Each row was made from one small tree. The marks that hang from a mark follow it in brackets, in alphabetical order. Every link used is in the known rows. Write each row's tree.
In the rows, 128 means zero.
Known rows:
E(G(T(J(N) L))): [106  93  51 104 158 128  96  80  89  53 144 142 124 104 148 166 129 115
 170 131 179 122 177 130 108  74 162 200 114 144]
J(N(W)): [124 128 109 126 136 146  57 116 151 152 112  88 143  74 129 146 145 120
 105 104 137  96 161 132 153 113 109 154 121 128]
K(V W(N(J(T)))): [ 95  96 142 146 158 123 165 123  28  94 117 187 148 120 125 149 130 117
 123  89 179  88 108 145 215 129 190  94 132  88]
J(T): [102 110  99 137 156 134 116 114  74 151 112 133 145 110 138 145 131 118
 123  47 148 111 162 116 109 135 152 147 132  94]
K(D V): [101 107 189 139 155 126 122 117  69 108 115  96 162 119 135 154 108 125
 171  78 167 109 136 114  85 217 162 146 153  87]
W(K N): [142 170 152 161 126 133 120 116  97 129 121  94 148 114 132 135  98 132
 122 116 156 106 149 101 110 105 167  83 102  93]
K(D V(N) W): [ 95 161 195 134 163 119 138 116  78 110 128  87 165 128 145 160 103 114
 164  86 201  78 126 117 159 222 180  97 165  85]
E(G(T(J L))): [111  96  73 117 155 111 118  86  82  69 139 157 123 109 149 162 118 120
 185 108 167 131 166 127 104 105 163 151 115 134]
E(G(T)): [113 119  77 128 152 138 113 104  82 102 134 100 134  93 142 149 108 130
 159  67 168 128 167  97  69 118 162 161 145  99]
L(T(J)): [110 145 144 124 143 125 140  99  78 111 114  94 147 105 125 149 127 111
 158  84 152 114 157 150 143 150 156  89 100 127]
D(K(V(N) W)): [115 118 137 126 164 121 103 111 103 132 131 101 149 115 137 159 122 112
 138  71 187  68 134 114 126 158 187 135 156  70]
L(T(G(E) J(N))): [117 149  74 108 145 132 146  79  90  71 125 107 140  88 128 153 149 108
 124 125 192 120 166 151 163 104 172 142 126 149]
D(K(V(N))): [121 111 130 128 157 132 100 113 108 144 109  99 145 120 136 157 117 121
 159  69 165  74 150 106  57 152 173 168 140  56]
G(E T(L)): [136 121  54 128 149 122 100  97  97 130 132 153 125  78 154 153 118 125
 135 102 128 125 169 130  82 150 127 106 152  84]
G(E): [133 150 108 140 144 130 114 104 118 149 118 116 150  91 135 146 103 121
 112  82 141 122 161 122 114 141 130 108 148  85]
W(K(D) N(J L)): [144 146 237 152 135 137 122 127 101 123  79  83 152  88 131 149 108 136
 131 165 125 106 110 142 116 146 121  78 100 116]
D(K): [134  95 120 134 166 134  74 105 105 160 116  70 143  97 130 147 130 114
 117  69 134  98 159 108  40 115 144 170 125 100]
L(T(G(E) J)): [124 146  96 119 144 116 168  84  84  87 120 119 138  93 128 149 140 112
 139 105 179 130 156 148 160 130 173  94 125 139]
N(J L(T) W): [124 119 181 116 119 137  90 125 160 155  71 102 136  38 115 150 150 130
 128 122  97 102 131 187 200 173  64  53 107 118]
E(G(T(J))): [116 111  81 122 158 127 136 100  71  79 126 123 131 102 144 155 118 122
 174  77 166 139 153 119  95  92 181 157 121 135]
K(W(N(J))): [131 156 163 155 158 122 137 107  78 120 114 102 150 108 125 141 118 110
 109 122 157  90 126 148 201 107 144  72 107 124]
J(N(L V) T): [101 114 116 119 134 156  77 119 134 176 102 181 135  83 130 148 171 129
 123  96 139 117 156 157 130 163  97 213 129  94]
G(E T): [139 135  63 133 150 137 116 112  87 138 120 118 133  73 148 145 118 127
 121  69 128 131 156 121  74 143 143 116 160  84]
T(J(N) L): [120 111 103 120 151 118  88  82 121  94 124 131 139 117 139 158 134 105
 146 136 153 107 175 152 138 104 131 176  95 145]
J(N): [119 138 109 130 149 145  81 101 122 129 117  73 150 102 132 146 125 115
 118  95 157 105 174 124 107 118 128 187 127 111]
J(N T(G L)): [100  78  44 119 161 124  90  81  96  99 130 152 130 116 144 152 163 111
 122 114 189 104 189 122 128 100 152 226 127 132]
V(N(W)): [131 180 134 137 134 131  95 122 154 179  97  89 142  94 140 146 124 121
 137  87 137  82 154 125 158 142 114  93 115 106]
D(K(V W(N))): [125  91 147 142 154 124 112 112  42 105 153 129 150 104 125 153 131 116
 118  79 185  78 128 110 128 123 210 112 135  75]
J(N(L V)): [124 143 150 122 127 150  69 112 176 171 100 133 138  81 127 145 155 130
 136 126 133 120 158 162 123 173  74 199 123 100]
E(G(T(L))): [110 105  68 123 150 121  97  91  97  93 147 132 126 100 148 157 109 129
 171  99 168 121 180 105  76 128 143 156 137 100]
K(D V(N(J))): [103 144 203 138 168 129 150 120  99 122  73  78 157 137 139 156  98 121
 189 119 158  81 120 138 111 204 139 138 137  92]
E(G): [108 137 121 133 146 129 111  98 116 113 131  95 151 111 130 150  94 125
 150  80 181 118 170  98 109 117 145 153 133 101]
G(E T(J L)): [138 107  59 123 153 111 122  93  85 106 126 174 122  88 154 157 127 118
 152 112 125 135 155 151 108 129 147 106 129 118]
K(D V W): [ 96 110 193 136 164 117 126 115  62  96 138  97 166 114 136 156 115 116
 151  80 185 104 121 122 151 222 177 110 170  99]
V(N): [124 189 133 139 148 129 117 106 130 161 101  74 149 121 142 146 103 117
 150  80 156  92 170 115 105 147 135 123 122  86]
W(K(D) N(V)): [129 190 211 169 136 145 131 125  88 163 117  99 148 128 131 134 114 136
 155 142 156 105 125 113  91 181 145 108 104 109]

Which tree is each row?
[123 156  94 126 140 126 144  88  97 111 127  96 141  84 127 144 128 122
 126  95 180 120 170 127 133 156 154  98 148 105] | L(T(G(E)))
[137 121  74 133 146 102 112  77 135 112 132 147 131 102 142 150 125 119
 128 130 169 123 177 127 124 132 131 134 144 113] | T(G(E) L)
[127 175 179 160 154 130 140 113 106 158 107 135 139 119 119 134 135 117
 130 144 150  95 115 168 201 143 115  94 102 121] | K(W(N(J V)))
[115  64 135 128 166 119  89 111  87 118 140 115 149 101 128 156 133 114
 122  70 172  93 129 117 119 153 185 148 161  83] | D(K(V W))
[129  86  91 122 149 123 138 106 121 129  75 180 130  70 135 151 154 126
 103 111 138 133 137 161 159 120 120 148 148 114] | N(J(T(G(E))) L)
[108 167 195 142 142 130 134 126 115 119 104  74 160 137 146 154  85 134
 179 112 178  90 127  97  92 210 178 112 150  72] | W(K(D V(N)))
[117  95  43 130 154 108 125  83  94 118 133 193 128 105 147 152 142 118
 118  99 175 119 175 122 134 127 153 147 149 108] | J(T(G(E) L))
[102 155 188 136 155 130 137 118  84 123 106  86 161 133 145 158  97 124
 186  80 179  84 142 109  88 218 165 133 148  74] | K(D V(N))
[145 140 180 138  99 135  60 141 226 204  88 152 129  62 127 139 152 148
 133 142 100 127 121 157 173 189  69  98 118 107] | N(L V W(K))
[105 148 218 121 143 117 125 122 102 110 117 114 163  97 146 168 115 123
 163  96 183  89 122 137 171 241 153  85 166  75] | K(D V(N(L)) W)
[109  72 107 132 153 120  90 117 130 161  87 173 127  90 134 151 151 117
 125 117 108  89 141 161 189 129  89 113 106 131] | N(J(T(L)) W)
[127 144 218 154 146 142  95 142 181 196  67  90 138  98 125 137 137 137
 152 172 103 106  91 161 156 196  75 115 112 151] | N(J V W(K(D)))
[122 180 142 112 124 126 130  96 132 122 100  82 137  84 136 151 142 126
 158 104 178  99 175 140 139 174 133  99 122  96] | V(N(L(T(G))))
[116 184 211 160 156 134 136 115  54 149 143 112 153 120 132 141 132 118
 141 114 177  93 122 131 152 197 148  90 119 121] | K(D W(N(V)))
[141 124  67 127 154 128 138 107  72 115 114 143 130  83 148 149 127 118
 135  81 127 142 142 142  98 120 164 113 137 115] | G(E T(J))
[120 122 117 122 155 123 140 108 131 138  58 140 129 102 143 152 155 123
 139 110 153 102 145 155 154 123 123 166 120 116] | V(N(J(T(G)) L))
[132 170 197 163 140 138 127 119  60 122 123  65 158 117 137 142  95 130
 133 120 161 100 136  94  83 148 173  81 109 109] | W(K(D) N)
[111 139 143 158 153 146 150 122  70 178  86 180 132 128 122 134 145 125
 139 110 135  97 128 157 145 129 121 142  91 105] | W(N(J(T) V))
[139 175 237 156 117 144 112 129 113 163 106 125 145  96 133 142 128 145
 150 152 139 115 121 132 103 200 120  95 105  98] | W(K(D) N(L V))
[106 102 119 116 121 158  55 133 161 197  96 193 128  56 128 148 193 133
 113 104 118 108 143 167 184 159  76 180 122 112] | J(N(L V W) T)
[133 124 121 126 128 136  75 120 165 124 103 103 140  86 131 148 140 121
 117 143 133 111 133 143 187  83 141 132  99 162] | T(J(N(W(K))))
[130  97 155 115 137 129  84 118 132 147  97 127 142  90 136 164 129 128
 155  82 148  83 147 126  66 165 148 159 141  46] | D(K(V(N(L))))
[109 100  93 116 139 146  94 106 136 146 102 180 125  89 132 145 194 129
 128 114 166 126 161 152 139 148 116 244 131 121] | J(N(L V) T(G))
[141 155 171 125 127 130  90 130 196 181  52 107 136  65 134 153 136 127
 136 132  99  87 129 174 190 146  61  86 105 114] | V(N(J L W))
[121 139 198 121 114 144  92 131 187 195  65 136 127  49 109 142 168 136
 151 143  92 107 120 208 206 211  35  76 103 118] | N(J L(T) V W)
[ 98 122 135 138 148 131 151 132 127 133  71 143 143 139 138 150 104 132
 158 112 158  90 117 132 150 152 168 132 138  70] | W(K(V(N(J(T)))))
[130 115 138 111 134 133  86 101 133 107  99 124 145  80 133 158 145 115
 130 119 137 126 158 164 146 112 122 173 105 132] | T(J(N(L)))
[114  63  80 129 157 109 101 103 133 133  88 174 117  98 136 148 173 118
 128 134 139 100 144 158 194 111 106 150 110 159] | N(J(T(G L)) W)
[145 126 178 139 139 135  83 115 101 175 135 152 134  74 124 147 164 123
 110 113 145  93 127 148 136 147 131 114 112  94] | D(K(W(N(L V))))
[118 164 150 141 129 126 124 122 152 127 102 106 150 133 140 148  88 135
 169 107 172  97 141 108 120 173 173 117 144  58] | W(K(V(N)))
[134 142 226 140 113 140  70 144 189 196  89 120 138  63 132 145 148 147
 148 146 105 120 108 151 144 229  74  97 124 124] | N(L V W(K(D)))
[123 142 184 114 105 133 104 125 157 174  91 167 128  55 116 148 178 130
 163 119 110 121 128 199 208 200  83  67  90 134] | N(L(T(J)) V W)
[132 171 147 138 147 132 106 124 171 179  63  84 138  95 133 146 124 119
 140 121 117  77 134 154 181 131  87  97 104 123] | V(N(J W))
[109 136 205 135 154 131 128 136 125 141  66  93 151 109 136 157 117 125
 176 120 141  72 105 148 162 202 118 104 131 110] | K(D V(N(J W)))
[118 111  53 133 156 124 142  98  81 127 119 162 136  99 141 144 142 120
 104  66 175 127 161 112 127 118 171 152 156 107] | J(T(G(E)))
[143 111  71 102 138 144 100 107 103 100 108 158 130  46 147 161 149 122
 117 109 121 143 148 165 114 108 136 151 139 118] | G(E T(J(N(L))))
[123  99 146 129 170 132 111 115 126 144  76  96 141 124 129 156 115 119
 159 102 145  70 130 135  78 137 147 174 130  74] | D(K(V(N(J))))
[124 104 161 112 145 119  88 117 128 134 121 129 146  83 137 167 136 120
 135  84 169  79 130 133 138 173 163 124 158  58] | D(K(V(N(L)) W))
[114 158 181 123 116 142 104 115 143 174 103 128 137  75 118 143 148 134
 160 105 130 120 156 169 135 228  83 106 119  83] | N(L(T) V)
[134 131 186 135 138 133  98 119 186 184  61 144 132  88 120 142 143 132
 153 141  98 127 128 191 140 186  51 156 111 108] | N(J L V)
[109 113 194 145 143 128 120 125  99 105 114  86 161 123 136 150  95 135
 166 107 164 115 123 104  86 207 175 129 155  87] | W(K(D V))
[141 111  77 127 151  93 136  73 122  90 124 172 129 111 144 156 135 112
 143 140 167 133 164 147 155 113 153 133 122 148] | T(G(E) J L)
[146 119  89 107 136 123 113  87 141  85 105 149 136  69 138 159 157 117
 111 137 163 142 157 161 161  91 142 180 131 146] | T(G(E) J(N(L)))
[106 159 159 112 117 160  82 109 151 160 108 116 139  70 117 147 160 129
 144 123 145 110 165 172 136 204  80 155 120  92] | J(N(L(T) V))
